In the rows, 128 means zero.
Known rows, with every way that one mark hangs from another
J325{J37}: [122 139 130 148  91 110 121 126 124 126 120 134 124 184 123 129 116 134
 142 130 124 145 109 130 115 121 121 120 125 119 118 153]
J264{J37}: [118 116 133 137 116 127 102 106 149 139 123 120 128 101 137 122 136 129
 135 157 119 144 121 125 135 131 133 142 136  98 128 138]
J447{J550{J20} J836}: [ 91 136 100 118 161 140 112 103 148 110 102 115 118  91 146 130 158 142
 120 124 115 158 125 121 116 138 139 150 112 208 137 147]
J946{J20{J173} J628}: [117  47 133 105  83 142 138 128 127 124 150 117 128 114 145 128 154 118
 131 122 138  90 133 140 143 146 136 164  98  85 132 191]
J946{J20{J140{J524}} J628}: [149  57 131 100  75 129 142 132 114 127 167 115 140 126 142 123 151 104
 129 106 127  92 112 144 143 137 132 156 136  94 141 154]
J447{J550 J836}: [102 142 103 130 135 129 119  85 135 122 110 109 120  94 138 136 135 141
 115 115 114 135 126 125 113 131 127 147  98 196 141 158]
J173{J20{J140 J550{J447} J946}}: [180  63 122 113  85 142 115 147  95 116 119 123 157  57 130 109 120  86
 143 163 107  94 131 154 182 132 122 123 116 133 136 165]
J628{J946}: [147 139 133 151  86 127 131 127 127 146 129 122 138 103 126 127 139 119
 126  80 118 117 124 128 138 127 131 122 107 126 134 138]
J550{J20{J140} J447}: [135  94 122 112 132 155 113 150 124 122 116 126 145  91 131 118 143 118
 130 153 125 148 118 131 153 143 137 137 151 165 118 129]
J20{J140 J173{J156} J550 J946}: [199  99 111 122  40 158 126 149 117 138 130 126 161  47 138 106 146  84
 125 146 109  98 138 164 181 125 109  81  84 129 137 198]
J946{J20{J140 J173{J156} J550} J628}: [174  42 113  97  48 148 134 134 124 130 149 109 146  88 147 116 162 108
 126 143 130  79 137 166 163 132 119 130 101  71 136 212]
J894{J325}: [105 136 124 125 151 133 121 159 138 132 137 130 128 138 122 127 106 122
 114 125 100 106 119 129 133 128 130 118 105 123 124 151]
J672{J524{J140{J20}}}: [161 133 117 122 132 137 157 163 135 129 105 113 150 102 130 136 124 100
 138 176 120 122 130 126 146 140 124 131  85 113 123 120]
J447{J550{J20{J946}} J836}: [104 126 106 115 134 143 111 109 138 111 105 117 125  57 145 126 156 124
 119 112 106 158 126 124 134 145 142 148  94 218 140 156]
J20{J173 J946}: [136 106 132 133  76 151 133 144 120 131 131 133 141  74 136 120 138  94
 131 120 118 114 133 136 156 141 127 117  81 141 132 177]
J672{J524{J140{J20{J946{J628}}}}}: [172  91 132 115  95 144 161 166 123 121 119 110 156  66 131 131 133  98
 131 165 115 101 131 127 164 152 131 150  61 101 128 149]
J524{J140{J20{J173 J550{J447{J836}}}}}: [146  78 117 130 113 144 146 168 127 110 101 108 151  50 136 132 137  82
 120 196 125  95 127 125 140 142 124 146  77 163 138 161]
J524{J140{J20{J550}}}: [180 111 116 133 125 119 145 173 132 112 123 117 143  80 132 126 128 100
 121 187 136  99 126 130 125 129 127 134 104 127 134 126]
J836{J447}: [128 147 118 127 152 128 134 128 125 137 131 110 136 120 127 133 128 136
 131 114 121 135 118 120 137 128 131 117 104 146 134 139]
J946{J20{J140} J628}: [153  58 128  97  76 127 135 121 118 123 161 117 134 115 137 123 142 127
 118 118 137  86 124 146 142 136 133 153 127  91 131 171]
J524{J140{J20{J173{J156} J550 J946}}}: [192  89 114 118  91 148 146 178 132 123 118 123 157  66 138 122 143  65
 127 190 119 110 140 141 158 139 122 121  66 122 139 166]
J173{J20{J550 J946} J156}: [166  84 120  85 123 141 115 136 118 122 111 128 144 121 134 117 141  86
 155 159  97 132 154 152 177 127 120 118 107  91 142 155]
J264{J37{J325}}: [ 93 115 136 138 130 144  95 121 155 137 133 122 117  94 127 117 137 148
 128 157 111 136 121 114 150 141 132 138 163  92 125 143]
J140{J20{J550{J447}} J524}: [144 101 129 132 121 130 136 159 111 109 103 103 144  75 137 123 150  81
 144 145 111 115  89 135 153 140 128 144 134 132 145 109]
J672{J524{J140{J20{J173 J550 J946}}}}: [184 110 116 136  80 148 157 182 126 127 106 110 161  30 138 124 132  79
 140 178 117  97 131 139 173 145 119 114  49 122 128 159]
J173{J20{J946} J156}: [147  88 126  71 141 149 118 126 124 126 113 138 141 166 133 125 139  82
 155 152  91 151 157 142 170 133 126 127 111  91 137 149]
J173{J20 J156{J894{J325}}}: [136 106 125  71 191 167 101 140 143 128 126 139 136 171 137 126 132  93
 154 163  68 125 142 139 156 141 113 116 100  80 113 146]
J524{J140{J20{J173}}}: [158 106 118 126 126 144 153 170 139 119 125 131 145 107 138 131 136  87
 125 184 130  99 130 126 123 137 129 137  88 128 131 150]
J20{J140{J524} J946}: [174 121 129 128  71 138 137 148 107 133 149 132 153  89 134 114 133  77
 130 105 105 117 109 140 157 131 123 109 122 149 143 136]
J946{J20{J550}}: [141  97 116 123 103 108 126 131 126 125 133 109 126 100 134 125 128 117
 137 124 143 120 126 147 142 132 126 131 127 113 133 136]
J173{J20{J946} J156{J894{J325}}}: [149  95 130  68 161 168 101 145 132 129 128 139 144 140 135 121 130  75
 154 149  61 124 143 141 178 149 116 115  80  91 118 156]

Rows
[189  60 133 143  10 156 141 165 101 122 161 119 163  11 148 100 161  81
 125 122 113  50 112 155 171 134 118 117  84 124 149 203]
J20{J140{J524} J173 J550 J946{J628}}
[147 112 126 112 119 174 118 126 142 141 124 132 140 115 144 127 159 103
 146 145 109 134 140 137 148 145 108 112  94 113 114 155]
J20{J173{J156{J894}}}
[117  95 124 134 114 130 117 125 113 119  98  99 137  57 124 129 128 123
 123 145 125 122 123 129 149 134 121 141 114 169 135 139]
J20{J550{J447{J836}}}
[131 147  99 131 150 137 119 126 135 131 124 106 135  64 140 125 146 136
 133 108 112 169 115 124 143 144 146 134  86 201 138 157]
J836{J447{J550{J20{J946}}}}
[160 101 114 134  56 136 130 133 134 154 124 107 144  90 140 125 157  91
 141  92 121 119 136 153 164 133 123 114  85  96 139 177]
J628{J946{J20{J173{J156} J550}}}
[127 145 136 142 121 135 101 148 134 129 138 136 128 146 127 125 110 127
 140 128  90 112  98 128 124 140 111 107  92 121  98 154]
J156{J894{J325{J37}}}
[119  84 130  99 112 162 120 150 111 114 110 119 154  66 136 119 157  73
 132 119  96 154 108 124 172 153 135 142 127 205 140 129]
J550{J20{J140{J524} J946} J447{J836}}
[197 102 114 126  40 161 132 161 114 140 136 124 166  61 144 106 156  58
 137 131  99 108 125 162 182 127 106  86  93 129 148 179]
J20{J140{J524} J173{J156} J550 J946}
[126  72 127 138  59 153 121 141 105 121 102 107 149   4 133 120 137  88
 126 139 115 107 128 138 178 147 121 128  69 182 140 187]
J20{J173 J550{J447{J836}} J946}
[150  78 146  99  96 135 145 139 112 102 127 122 136  73 136 120 153 104
 119 129 110  88 110 133 156 147 144 153  98  99 140 156]
J140{J20{J946{J628}}}
[122  83 127  95 113 160 114 140 114 113 105 121 150  52 131 119 146  95
 121 133 105 147 120 126 173 152 138 138 117 204 130 145]
J550{J20{J140 J946} J447{J836}}
[168  87 134  71 143 165 106 120 125 126 120 138 144 130 140 123 149  80
 166 150  84 140 150 140 174 149 114 121  98  95 121 137]
J173{J20{J946} J156{J894}}
[174  95 120  73 120 156 127 137 115 130 129 140 157 166 138 117 145  56
 156 145  77 134 139 152 175 126 118 113 127  99 146 147]
J173{J20{J140{J524} J946} J156}
[146  48 142 105  88 165 124 166 107 116 136 121 158  61 137 111 162  90
 134 127 111 131 107 131 175 158 144 163 133 157 135 145]
J550{J20{J140{J524} J946{J628}} J447}
[128 102 107 130 121 157 126 131 135 126 135 105 141  42 150 121 166 138
 127 114 113 132 118 128 149 152 150 148  62 178 139 205]
J836{J447{J550{J20{J173 J946{J628}}}}}
[181  98 109  89 129 146 122 141 121 125 124 127 153 154 142 114 149  77
 156 164  91 114 136 159 161 113 109 106 142  88 145 142]
J173{J20{J140{J524} J550} J156}
[169  98 125 124  99 145 153 175 130 119 129 133 151  77 137 127 134  70
 123 173 122 102 132 127 142 144 131 133  70 139 136 159]
J524{J140{J20{J173 J946}}}
[104 115  98 102 127 168 112 110 148 121  97 119 133  74 152 126 174 105
 126 125  96 168 140 133 148 147 134 137  75 202 141 188]
J447{J550{J20{J173{J156} J946}} J836}
[161  94 111 124  90 148 117 128 128 117 140 123 139  46 146 110 158 136
 115 124 119 123 122 141 139 144 144 149 107 175 133 181]
J447{J550{J20{J140 J946{J628}}}}
[126  82 121 143  53 135 127 126 120 142 111  94 144  46 135 130 150  92
 133  89 122 104 124 139 166 144 127 136  75 148 142 180]
J628{J946{J20{J173 J550{J447{J836}}}}}
[148 137  95 132 130 140 112 124 142 123 126 126 132  84 145 116 148 142
 122 134 124 141 121 139 121 131 136 132 131 184 126 152]
J447{J550{J20{J140}}}
[142  88 124 132 101 146 136 154 119 108  97 109 143  41 139 120 148  96
 133 168 121  92 109 143 157 142 128 132 100 128 133 160]
J140{J20{J173 J550{J447}}}
[164  77 119 119 114 140 120 152 104 117 123 120 155  98 137 113 133  83
 154 163 106  96 119 150 161 125 117 129 145 125 141 140]
J173{J20{J140{J524} J550{J447}}}
[110  81 120 141  91 151 122 136 117 120  99 104 141  41 135 125 140 109
 127 151 124 102 126 134 154 138 118 130  90 169 135 176]
J20{J173 J550{J447{J836}}}
[166  69 125  92 151 162  95 125 121 125 102 117 147 105 137 123 145  96
 171 183  98 140 144 144 172 146 107 132 117  98 117 132]
J173{J20{J550{J447}} J156{J894}}
[146  85 112 138  66 156 123 136 111 123 111 109 153  28 135 117 137 105
 116 155 120  80 122 145 161 130 111 109  97 176 133 189]
J20{J140 J173 J550{J447{J836}}}
[137 115 119 120 117 167 132 167 136 122 137 140 146 106 153 111 170  89
 139 132 112 119 113 137 140 133 129 111 136 150 131 146]
J550{J20{J140{J524} J173}}
[171 110 124 114 114 163 134 154 132 116 112 115 147  78 157 118 183  63
 156 154  92 105 104 145 156 144 108 110 101 101 135 133]
J140{J20{J173{J156{J894}} J550} J524}
[127 129 103 118 117 147 118 118 131 114 120 119 138  58 151 119 162 101
 121 106  95 148 110 131 140 140 135 136 107 225 148 154]
J447{J550{J20{J140{J524} J946}} J836}
[152 123 119 136  84 156 141 150 123 133 145 135 151 110 144 117 149  85
 132 125 112  95 114 143 139 125 115 104 122 138 137 162]
J20{J140{J524} J173}
[174 115 114 105 106 163 159 170 135 140 100 118 162  92 136 133 139  68
 144 180 103 136 144 136 176 149 119 119  52 108 127 155]
J672{J524{J140{J20{J173{J156} J946}}}}
[164 101 127 129  75 141 142 157 118 107 112 120 143  27 144 112 151  82
 129 145 112  79 111 148 163 139 129 110  80 124 140 171]
J140{J20{J173 J550 J946}}
[153 106 121 114  87 167 127 162 129 120 135 144 149  66 146 106 159  92
 128 132 114 117 125 140 161 141 134 104 108 160 125 172]
J550{J20{J140 J173 J946}}
[160  45 138 106  94 134 124 141 106 102 135 123 140  74 138 111 140 109
 142 147 113  72 140 147 164 134 132 147  99  90 141 176]
J173{J20{J550 J946{J628}}}
[100  82 126 122 138 169 116 159 134 123 105 127 140  91 138 123 156 110
 142 154 128 153 128 125 151 154 140 148 124 161 119 150]
J550{J20{J173} J447}
[161 103 115  74 148 153 127 132 126 129 127 139 150 197 140 122 148  73
 155 154  85 135 138 148 156 119 115 116 145  89 142 136]
J173{J20{J140{J524}} J156}
[161 105 129 133  75 143 148 171 114 107 120 119 148  42 150 112 164  54
 142 130 101  86  98 145 165 141 125 117  90 127 152 151]
J140{J20{J173 J550 J946} J524}
[172  99 109 121  79 113 126 134 119 128 143 114 136  87 136 117 127 114
 128 127 138 102 122 156 147 123 120 112 133 118 132 149]
J946{J20{J140 J550}}
[133  82 130 131  82 132 117 132 102 118 102 102 144  21 123 123 126 101
 124 131 116 124 124 132 173 143 125 138  90 182 141 149]
J20{J550{J447{J836}} J946}
[162 117 110 110  92 166 132 132 132 143 130 135 150 129 138 120 148 100
 125 148 111 117 140 151 152 122 113  94 110 114 128 181]
J20{J140 J173{J156}}
[114 126  92 121 125 161 116 112 146 114 112 122 132  65 154 121 165 127
 114 132 108 127 124 135 125 134 131 127  98 214 134 189]
J447{J550{J20{J140 J173}} J836}
